Each row was made from one path, in order. Every step used is in the known rows, and no mark comes twice. Write each row's path.
Known rows
ruvo > nuku: [ 0.32  2.37 -2.03 -0.06 -1.37 -0.98  1.41 -0.68  2.98 -2.33 -2.13  0.44
  1.95  0.11 -1.47 -0.79 -1.14 -0.69  1.54 -1.02 -0.07 -1.11  1.07]
ruvo > nuku > sulit > dosegu: [ 0.19  2.15 -0.10 -0.81 -1.17 -2.29  0.87  0.35  2.35 -1.38 -3.36 -0.75
  1.17 -1.05 -6.25 -0.33 -0.56 -1.20 -0.31 -0.63 -0.74 -0.52  1.49]
salabo > nuku: [ 0.47  1.68 -1.08 -0.33 -0.52  0.39  1.13  0.21  3.42 -2.23 -2.44  0.50
  1.49 -0.51 -1.67 -0.68 -0.45 -0.71 -0.04 -0.98 -0.15  1.07  1.54]
nuku > ruvo > sugag: [ 0.61 -0.59 -2.07 -1.10 -1.55 -1.77  2.99 -0.65  2.12  0.80 -0.69 -1.59
  0.23 -2.57 -2.40 -1.61 -0.67 -0.39  1.18 -0.76 -0.94  0.29  1.34]
nuterev > ruvo: [ 1.46  0.08 -1.10  0.31 -1.08 -2.32  2.12 -1.09  2.91 -3.17  0.25 -0.61
  1.16 -1.61 -0.77 -1.07 -1.15 -0.91 -0.32  0.79 -0.90 -0.20  2.82]
ruvo > sugag > salabo > nuku > sulit > dosegu: [-0.12  2.68 -1.54 -1.16 -0.72 -1.91  1.11  0.90  2.03 -1.21 -3.01 -1.16
  0.50 -1.78 -6.11 -0.57  0.10 -1.39 -0.42 -0.40 -0.54  1.38  1.68]
nuterev > ruvo > nuku > sulit > dosegu: [ 0.65  1.90 -0.32 -0.25 -1.07 -2.76  1.32  0.34  2.61 -2.19 -2.62 -1.26
  1.16 -1.02 -6.05 -0.38 -0.80 -1.31 -0.27 -0.07 -0.79 -0.41  2.44]
dazadiz > nuterev > ruvo > sugag: [ 1.10 -0.78 -3.01 -0.33 -1.28 -2.24  2.28 -0.79  2.04 -2.22 -0.02 -1.59
  1.45 -3.17 -1.89 -3.10 -0.99 -1.08  2.51  0.78 -1.18  0.53  2.51]
dazadiz > sugag > ruvo: [ 1.50 -0.17 -3.62 -1.59 -2.02 -3.11  2.49 -0.77  3.24 -0.31 -0.87 -0.20
  1.89 -2.60 -1.66 -1.47 -0.35 -0.61  0.87  0.13 -0.27 -1.62  1.53]
ruvo > sugag > dazadiz: [ 1.05  0.42 -3.90 -1.22 -1.52 -2.63  1.86 -0.83  2.40 -1.80  0.24  0.73
  0.42 -1.97 -1.41 -2.00 -0.82 -0.02  0.59  0.00 -0.74  1.25  0.83]
salabo > nuku > ruvo > sugag: [ 0.37  0.16 -2.40 -0.79 -1.05 -0.63  2.85 -0.05  2.76  0.29 -1.16 -1.40
  0.48 -1.89 -2.81 -1.47 -0.60 -0.38  1.37 -1.20 -0.46  1.26  1.66]
dosegu > sulit: [ 0.61  1.18 -0.92 -0.76 -0.67 -1.38  1.08 -0.39  2.43 -2.94 -3.08  0.32
  2.13 -0.64 -2.51 -1.29 -1.75 -1.36 -0.58  0.52 -1.67  0.34  1.46]
sulit > nuku > ruvo > sugag > dazadiz: [ 1.00  0.50 -3.55 -1.64 -1.10 -3.38  2.66 -0.30  2.78 -0.72 -0.38 -0.40
  0.08 -1.66 -2.40 -1.90 -2.48 -0.26  0.77 -0.35 -0.23  1.34  1.14]
sulit > nuku > salabo: [-0.16 -0.31  0.41 -1.16 -0.34 -1.98  1.55  0.07  2.10 -2.15 -3.65 -1.39
  0.73 -0.55 -1.45 -0.19 -2.95 -1.77  0.22 -1.07  0.98  0.47  1.16]
dazadiz > nuku > salabo: [-0.01 -0.58 -0.03 -0.99 -0.80 -0.83  1.43 -0.83  2.11 -2.11 -3.55 -1.32
  1.20  0.45 -1.13 -0.18 -0.19 -2.01  1.06 -1.97  1.03  0.21  1.06]
dazadiz > nuterev > ruvo > sugag > salabo > nuku: [ 0.18  2.74 -4.22 -0.76 -0.42 -0.99  1.84 -0.06  2.72 -3.03 -0.99 -0.67
  1.24 -1.30 -1.41 -2.30 -0.81 -1.79  2.23 -0.19  0.18  1.94  2.37]
salabo > nuku > ruvo > sugag > dazadiz: [ 1.10  0.55 -3.78 -1.47 -1.07 -1.97  2.58 -0.27  3.10 -0.70 -0.10  0.03
  0.07 -1.35 -2.44 -1.84 -1.04 -0.26  0.80 -0.92 -0.38  1.98  1.14]
dazadiz > sugag > salabo > nuku > ruvo: [ 0.31  1.95 -2.28 -1.80 -0.99 -1.17  2.75 -0.16  3.42  0.12 -1.93 -0.59
  0.75 -1.05 -2.74 -0.78 -0.82 -1.49  0.91 -1.59  0.39  0.98  1.46]
nuterev > ruvo > sugag: [ 1.14 -0.35 -2.98  0.60 -1.44 -2.28  2.64 -0.86  2.31 -2.24  0.52 -1.33
  0.84 -2.65 -1.27 -1.85 -0.71 -0.39  1.15  0.90 -1.02  0.56  2.67]
dosegu > sulit > nuku > salabo: [-0.27  0.05  0.17 -1.13 -0.11 -1.96  1.40  0.40  2.08 -2.92 -4.73 -1.34
  1.23  0.03 -2.24 -0.50 -3.68 -2.17  0.08 -0.52  0.38  1.14  1.50]
sulit > dosegu: [ 0.31  0.18 -0.11 -1.32 -1.31 -2.67  1.06  0.19  1.47 -1.30 -2.03 -0.91
  0.28 -1.19 -4.17 -0.37  0.09 -0.49 -1.20  0.17 -1.08 -0.73  1.16]
nuku > ruvo: [ 0.80 -0.18  0.10 -1.80 -1.21 -1.73  2.58 -0.88  2.68  0.63 -1.11 -0.88
  0.46 -1.59 -2.35 -0.78 -1.10 -0.92 -0.33 -1.27 -0.74 -0.60  1.12]
ruvo > nuku > sulit: [ 0.47  3.09 -0.60 -0.20 -1.00 -0.84  1.14 -0.58  3.46 -1.59 -3.19  0.43
  2.50 -1.36 -3.74 -0.76 -1.35 -1.50  0.67 -1.35 -0.35 -0.32  1.28]
nuterev > ruvo > sugag > salabo > nuku: [ 0.19  3.14 -4.08  0.01 -0.54 -0.95  2.14  0.06  2.95 -3.02 -0.67 -0.47
  0.79 -0.93 -0.94 -1.33 -0.58 -1.27  1.23 -0.06  0.27  1.90  2.53]

Which path is each row?
[ 0.34  0.47 -2.25 -0.93 -0.76 -2.42  2.79  0.21  2.37 -0.39 -2.42 -1.95
  0.88 -1.74 -3.45 -1.79 -2.98 -0.70  1.23  0.03 -0.81  0.90  1.96]	dosegu > sulit > nuku > ruvo > sugag
[-0.14  2.46 -3.96 -1.49 -1.32 -2.45  2.65 -1.00  1.78 -0.58 -0.75 -1.35
  0.33 -1.07 -1.22 -1.38 -0.40 -1.53  1.83 -0.83  0.32  0.36  1.36]	dazadiz > nuku > ruvo > sugag > salabo
[ 0.23  2.38 -1.49 -1.84 -0.61 -0.86  2.55 -0.21  3.10 -0.36 -1.39 -0.70
  0.33 -0.48 -2.04 -0.70 -1.02 -1.61  0.17 -1.70  0.25  0.89  1.50]	sugag > salabo > nuku > ruvo
[-0.11  2.04 -3.64 -1.70 -1.38 -2.57  2.81 -0.88  1.50 -0.14 -0.02 -1.16
 -0.13 -1.97 -1.10 -1.47 -0.76 -1.35  1.11 -0.49 -0.20  0.43  1.11]	nuku > ruvo > sugag > salabo
[ 0.43  1.00  0.85 -1.33 -1.04 -2.52  0.86  0.23  1.94 -0.88 -3.02 -0.89
  0.78 -2.16 -6.07 -0.38 -0.13 -1.15 -1.51 -0.19 -1.26 -0.13  1.38]	nuku > sulit > dosegu
[-0.20  0.29 -0.62 -0.75 -1.14 -0.69  1.67 -0.48  2.16 -2.11 -2.98 -0.70
  1.09  0.36 -1.16 -0.25 -1.23 -1.72  1.49 -2.05  0.89 -0.23  0.83]	ruvo > nuku > salabo
[ 0.48  1.21 -0.25 -1.56 -0.17 -2.65  2.30  0.18  3.06 -0.91 -3.32 -1.47
  1.20 -0.53 -3.61 -0.94 -4.08 -1.33 -0.20 -0.25 -0.51  0.26  1.90]	dosegu > sulit > nuku > ruvo
[ 1.18 -0.11 -3.53 -1.84 -1.52 -2.85  2.76 -0.82  2.63 -0.34  0.36 -0.07
 -0.09 -1.94 -2.18 -1.95 -1.07 -0.23  0.51 -0.56 -0.71  1.21  0.86]	nuku > ruvo > sugag > dazadiz
[ 0.84  2.11 -2.08 -0.63 -0.73 -1.90  1.23 -0.94  3.34 -1.66 -2.66  0.10
  2.06 -1.50 -3.85 -1.45 -0.38 -1.31  0.85 -1.07 -0.16  1.19  1.46]	ruvo > sugag > dazadiz > nuku > sulit
[ 1.02  1.80 -4.37 -0.69 -2.09 -2.38  2.21 -0.40  3.72 -1.34 -1.60  0.05
  2.52 -0.60 -1.92 -1.25 -0.93 -0.65  2.49 -0.65  0.37 -2.04  1.59]	dazadiz > sugag > ruvo > nuku
[ 0.23 -0.66 -2.13 -1.20 -1.03 -1.58  1.75 -0.81  2.03 -2.21 -2.46 -0.99
  0.64  0.18 -1.39 -0.96 -0.32 -1.59  1.68 -1.75  1.00  1.34  0.94]	ruvo > sugag > dazadiz > nuku > salabo
[ 1.35  1.88 -2.36 -0.05 -0.82 -2.19  1.67 -0.96  3.56 -2.53 -1.82 -0.46
  1.90 -1.54 -3.70 -1.52 -0.71 -1.43  0.91 -0.49 -0.16  1.33  2.37]	nuterev > ruvo > sugag > dazadiz > nuku > sulit
[ 1.91 -0.29 -2.21 -1.39 -0.88 -3.11  1.79 -1.15  2.96 -3.53  0.52 -0.18
  1.62 -2.05 -1.64 -3.04 -1.63 -1.63  1.23  0.71 -0.98  0.52  2.49]	sugag > dazadiz > nuterev > ruvo
[ 0.72  0.77 -0.31 -1.39 -0.66 -0.29  2.44 -0.10  3.59  0.01 -1.83 -0.72
  0.72 -0.70 -2.70 -0.66 -1.01 -0.98 -0.03 -1.79 -0.23  0.63  1.59]	salabo > nuku > ruvo
[ 0.69 -0.90 -2.37 -0.65 -0.93 -2.14  2.15 -0.87  2.35 -3.04 -1.56 -1.48
  0.61  0.22 -1.21 -1.07 -0.63 -1.74  1.71 -1.19  0.97  1.46  1.96]	nuterev > ruvo > sugag > dazadiz > nuku > salabo
[ 1.61  0.17 -4.25 -0.46 -1.45 -3.26  2.37 -0.89  2.78 -2.75  1.31  0.12
  0.31 -1.99 -1.14 -2.08 -1.10 -0.23  0.65  0.80 -0.84  1.42  2.02]	nuterev > ruvo > sugag > dazadiz
[ 1.18  1.72 -3.18 -0.47 -1.09 -2.32  1.75 -0.78  3.40 -3.96 -0.52  0.06
  2.18 -0.25 -1.84 -2.42 -2.01 -1.42  2.75 -0.14 -0.18 -0.32  2.20]	sugag > dazadiz > nuterev > ruvo > nuku
[ 0.87  1.72 -1.22 -1.42 -1.03 -3.34  1.10  0.25  2.69 -2.54 -2.28 -0.85
  1.41 -1.31 -6.58 -1.65 -1.18 -1.68  0.68 -0.09 -0.85  0.14  2.12]	sugag > dazadiz > nuterev > ruvo > nuku > sulit > dosegu
[ 0.94  0.78 -3.73 -1.64 -0.87 -3.49  2.50 -0.02  2.85 -1.44 -1.20 -0.37
  0.47 -1.21 -3.09 -2.04 -3.12 -0.52  0.66  0.14 -0.76  1.87  1.42]	dosegu > sulit > nuku > ruvo > sugag > dazadiz
[-0.20  3.24 -3.91 -0.58 -0.66 -0.53  1.64  0.08  2.61 -2.19 -1.54  0.00
  0.81 -0.99 -1.07 -1.18 -0.33 -1.16  1.13 -0.66  0.32  1.74  1.56]	ruvo > sugag > salabo > nuku
[ 0.39  0.27 -1.81 -1.34 -1.25 -1.51  2.17 -0.43  2.46 -1.71 -1.94 -1.17
  1.09  0.33 -0.86 -0.57 -1.28 -1.82  1.55 -1.76  1.11 -1.11  1.20]	sugag > ruvo > nuku > salabo
[ 1.02 -0.66 -2.95 -3.04 -1.15 -2.65  1.94 -0.90  2.25 -0.51 -0.68 -0.30
  1.24 -2.75 -2.97 -3.75 -1.34 -1.31  2.45 -0.76 -0.94  0.81  0.62]	nuku > ruvo > sugag > dazadiz > nuterev
